(in the rows, 128 means zero)
Known rows, with every way that one mark hangs from another
{M {U B Q S V}}: [119  33 124 144 119 113 117  94 149 104 110 130 141  92 114 137 130 122
 152 138 102 156 188  93 129 154]
{M U}: [136 159 130 157 127 118 104 142 119 154 115 113 138 145 115 156 185 162
 138 137 118 163 117 157  92 158]
{Z {V A {U B Q}}}: [110 110  95 129 125 126 148 153 148 152  76 126 134 105 121 128  71 112
 103 152 122 127 138  99 111 139]
{M {U B Q {V {A Z}}}}: [149  47 113 168 125 105 131  91 152 149 115 102 134 131 130 116  61 105
 134 138  97 126 158  67 125 136]
{S U}: [123 174 112 131 130 121 118 137 111 220 156 113 137 138 152 132 178 154
 139 150 130 135 105 203 104 141]
{Q {U {B Z} V}}: [138 106 164 131 125 130 101 112 113 123 156 121 123 117 127 132 130 131
 130 117 127 141 138 105 147 130]
{S {U {B Z} Q V}}: [141 111 103 126 123 120 117  96 141 181 154 117 125 105 146 102 108 104
 143 143 124 126 157 131 162 134]
{A V Z}: [163 131 123 121 123 110  77 138 111 170 170 138 128 151 129 152 155 137
 124 138 117 134 124 178 127 134]
{B {U Q S} {Z {A V}}}: [140 138 133 147 132 140 117 125 135  96 132 129 130 120 148 164 156 122
 157 117 134 137 104 143 113 119]
{V {A {B {U Q S}}}}: [115 114 129 130 138 126 198 120 126 132 116 139 119 146 147  93 111 129
 130 127 137 107 126 103  97 116]
{T {B {U Q} {Z A}}}: [130 217 109 119 130 137 114 142 150 103 159 130 125 152 119 129 147 111
 161 108 147 117  91 120 139 120]
{V {A Z} {U B Q}}: [146  76  88  95 126 120 171 130 158 104 124 109 127 144 137  71  52  96
 122 139 115 102 136 117 117 114]
{V {A {B Z}} {U Q S}}: [135  92 131  92 133 135 175 134 120  73 158 109 107 134 141  60  83 111
  96 114 148 111 156 108 153 113]
{T {B {U {V A}} Z}}: [127 167 140 162 141 131  86 131  89 185 171 120 117 165 141 125 113 129
 122 106 137 110 109 123 131 118]
{B U}: [125 187 126 142 136 131 136 137 118 173 115 137 133 156 130 151 175 160
 147 134 129 138  84 181  71 134]
{B U {Z V}}: [144 242 132 169 123 148 136 140 119 169 113 135 121 131 104 159 171 152
 118 123 142 148  94 155 109 132]
{B {U S} Z}: [143 171 147 122 127 148 149 122 111  94 147 131 118 144 128 109 192 149
 142 108 138 141 108 174 108 111]
{Z {A {B {U Q}} V}}: [121 153 124 148 141 119 119 136 140 147  85 150 131 138 146 183 121 129
 145 140 134 112 104 119 102 144]
{V {A Z} {U Q S}}: [139  74 106 108 120 128 184 127 141  94 179  96 132 134 136  89  83 119
 120 132 121 118 140 143 119 105]
{A {V {U Q S}} Z}: [160  72 100  98 112 125 143 131 143  98 199 120 135 115 131 145 110 127
 130 137 116 137 169 168 124 131]
{Z {A B} V}: [ 87 191 151 132 133 123  90 161 117 149  66 154 133 118 101 165 154 139
  90 140 139 122  99 106 163 136]
{B {U Q {V A}}}: [108 119 127 201 139 117 142 110 123 221 140 113 134 137 152 162  94 135
 140 145 126 129 102 119  77 126]
{Z {V {A B} U}}: [103 156 129 138 134 128 140 171 104 174  92 123 127 128 123 142  88 146
  65 141 142 115 124 117 122 141]
{S {U B Q V}}: [114  91  97 131 126 109 120 105 144 210 139 129 140 104 148 129 107 114
 148 161 113 125 156 138 137 142]
{A {V {U B S}} Z}: [152  47 113  61 123 129 121 132 130  60 125 138 135 121 133 123 114 125
 121 126 105 116 167 169 130 128]
{U B S V}: [ 99  46 150 100 128 116  84 112 109 126 118 154 137 109 117 124 153 126
 127 135 111 136 154 134 153 125]
{B U Z}: [153 211 132 139 133 143 135 133 114 139 136 127 117 158 129 120 176 147
 139 116 142 139  88 173  95 121]
{M {U {B Z} S}}: [153 100 140 100 124 135 116 115 126  40  88 123 121 127 110  79 181 128
 137 107 118 153 156 126 135 137]
{V U}: [117 146 119 114 130 128 121 157 116 150 139 118 137 139 125 146 150 154
 117 141 131 143 109 188 103 138]

Rows
[147 177  86 120 113 135 141 128 156 173 120 130 122  98 123 106 133 109
 127 146 131 135 149 125 156 141] -> {S {U {B {Z V}} Q}}
[ 93 222 147 162 135 136 134 152 126 157  42 152 138 128 113 185 143 154
 113 131 140 114  78 113 119 134] -> {Z {A {B U}} V}
[ 91 174 108 154 120 134 130 169 157 146 102 115 151  92 108 195 115 132
 114 154 133 145 102 129 128 136] -> {Z A {V {U Q}}}
[119  85 122  72 128 145 139 132 160   4 104 120 131 106 125  89 117  96
 135 116 132 124 132 120 157 109] -> {V {U {B {Z A}} Q S}}
[131  87 170 157 135 128 106 111  98 152 135 104 119 129 147 117  94 124
 115 115 127 128 122  88 130 120] -> {Q {U {B Z} {V A}}}
[109 192 146 152 139 138  65 135 113 142 151 130 134 145 126 165 145 131
 144 104 139 114  88 126 151 119] -> {T {B {U V} {Z A}}}
[115  46 147 138 127 117  95 104 120 106  83 131 145 106 116 143 155 141
 139 129 100 154 167 119 125 151] -> {M {U B S V}}
[112  91 157 140 126 117 109 115 116 159 133 130 136 113 127 161 129 144
 136 133 117 142 133 115 119 143] -> {Q {U B V}}
[ 99 212 122 165 129 131 161 142 156 156  69 151 134 117 111 178 119 136
 125 141 139 117  98  87 122 139] -> {Z {A {B {U Q}}} V}
[131  80 139  83 131 131 172 135 110  84 144 112 120 151 139  73  84 133
  87 119 131  94 142 136 141 107] -> {V {A B Z} {U S}}
[158 196 109 140 126 136 157 121 143 147 160 126 116 147 128 112 153 129
 154 126 144 141 108 149 101 123] -> {B {U Q} Z}
[113 173 142 117 127 136  74 149 131 106  49 146 128 113 101 136 159 110
 104 126 132 131  98 109 171 121] -> {U {B {Z A V}}}
[148  53 135 136 119 124 116  89 145  75 129 120 126  98 112 109 130 109
 146 118 113 158 186  86 156 140] -> {M {U {B Z} Q S V}}
[111  43 148 177 131 106 138 106 118 148 130 111 129 117 132 126  90 132
 115 133 120 134 174  66 132 145] -> {M {U Q S {V {A B}}}}
[130  76 131 172 123 127 180  89 133 150 172 111 134 133 145 127  80 127
 141 130 115 117 129 115 105 100] -> {B {U Q S {V {A Z}}}}
[143 109 161  83 120 141 144 120 118  48 147 128 119 119 121  89 167 133
 139 103 131 142 141 123 137 118] -> {Q {U {B Z} S}}
[113 112 178 142 133 135  89 114 119 100 110 113 134 111 132 156 125 124
 136 114 129 132 103  89 150 117] -> {Q {U {B {Z A}} V}}
[153 122 114 129 107 136 140 120 159  63  91 133 122  90  86 114 154 117
 131 123 119 165 182  84 150 151] -> {M {U {B {Z V}} Q S}}
[117  98 109  96 119 128 156 144 141 103 171 119 136 112 121 123 136 136
 133 142 128 148 147 163 113 131] -> {V {U Q S}}
[105  30 128 100 119 110 105  99 140 120 134 152 135  97 117 115 133 107
 141 143 111 138 173 108 155 127] -> {U B Q S V}
[120 129 153 146 138 138  98 122  85 141 186 123 118 148 138 110 129 131
 126  95 134 115 125 126 142 110] -> {T {B {U S {V A}} Z}}
[106 178 126 137 137 124 162 130 152 128  85 142 131 142 134 147 125 129
 147 135 139 109  90 107 110 127] -> {Z {A {B {U Q}}}}
[127 212 147 150 141 146 118 134 121 116 100 122 128 154 136 146 173 141
 144 114 142 128  52 159 108 109] -> {B U {Z A}}
[139 112 101 106 131 111 119 153 131 152 144 137 123 125 136 153  97 130
 110 147 138 127 161 138 122 161] -> {A B {V {U Q}}}
[137 116 120 119 128 120 155 123 129 127 126 160 120 127 140 146 136 137
 141 131 131 126 156 132 104 147] -> {A {B {U Q S}} V}
[131 130 142 187 136 125 142 106 107 207 147 108 133 158 150 145  93 145
 125 130 116 110  94 140  89 109] -> {B {U {V {A Z}}}}
[139 124 145 116 135 131 194 114 110 113 124 135 117 168 143  79 109 141
 117 112 128  89 115 121 110  99] -> {V {A {B {U S}} Z}}
[151 174 126 143 138 130 175 123 127 148 126 123 100 165 144  80  97 116
 122 117 151 107 111  95 110 118] -> {V {A {B {U Q} Z}}}
[114 118 135 134 138 124 137 129 135 109  94 153 133 123 148 167 132 131
 144 128 132 112 121 116 110 134] -> {Z {A {B {U Q S}} V}}
[117 194 139  91 133 128  47 161 112 107 162 134 123 157 112 117 181 115
 126 108 144 120  92 141 180 115] -> {T {B {Z A}}}
[135 117 141 103 142 124  33 143 112 105  74 145 125 135 138 138 156 106
 125 122 126 123 104 137 152 128] -> {U {B {Z {A V}}}}
[137  90  92  77 100 136 181 126 176  61 120 139 135  87  91 113  95 111
 119 138 112 129 177 116 154 125] -> {A {Z {V {U B Q S}}}}
[136 135 105 163 125 116 132 113 136 188 205 121 128 156 134 128  67 117
 144 125 118 101 128 103 123 118] -> {T {B {U Q {V {A Z}}}}}
[106 101 118 130 133 115  97 112 115 213 115 128 143 115 150 132 133 135
 135 155 112 122 134 162 132 142] -> {S {U B V}}
[152 206 141 117 136 138 151 125 112 123 116 144 105 166 127 103 153 142
 122 109 153 117 107 140 124 128] -> {A {B U Z}}
[139 144 141 107 143 135 133 151  94 123 133 108 106 161 142  80  94 129
  80 114 153 106 119 130 135 123] -> {V {A {B Z}} U}
[133 164  99  88 104 147 126 157 142  81 208 131 124  96  86 121 132 118
 110 116 144 145 178 129 185 137] -> {T {B {Z {V {U Q S}}}}}
[112 122 130 100 116 137 111 127 157  57  84 148 129  85  97 112 147  94
 124 127 129 139 135  84 186 113] -> {U {B {Z A V}} Q S}
[153  85 121  95 121 131 116 140 115 100 177 120 135 127 133 151 131 145
 119 128 115 132 150 194 122 129] -> {A {V {U S}} Z}
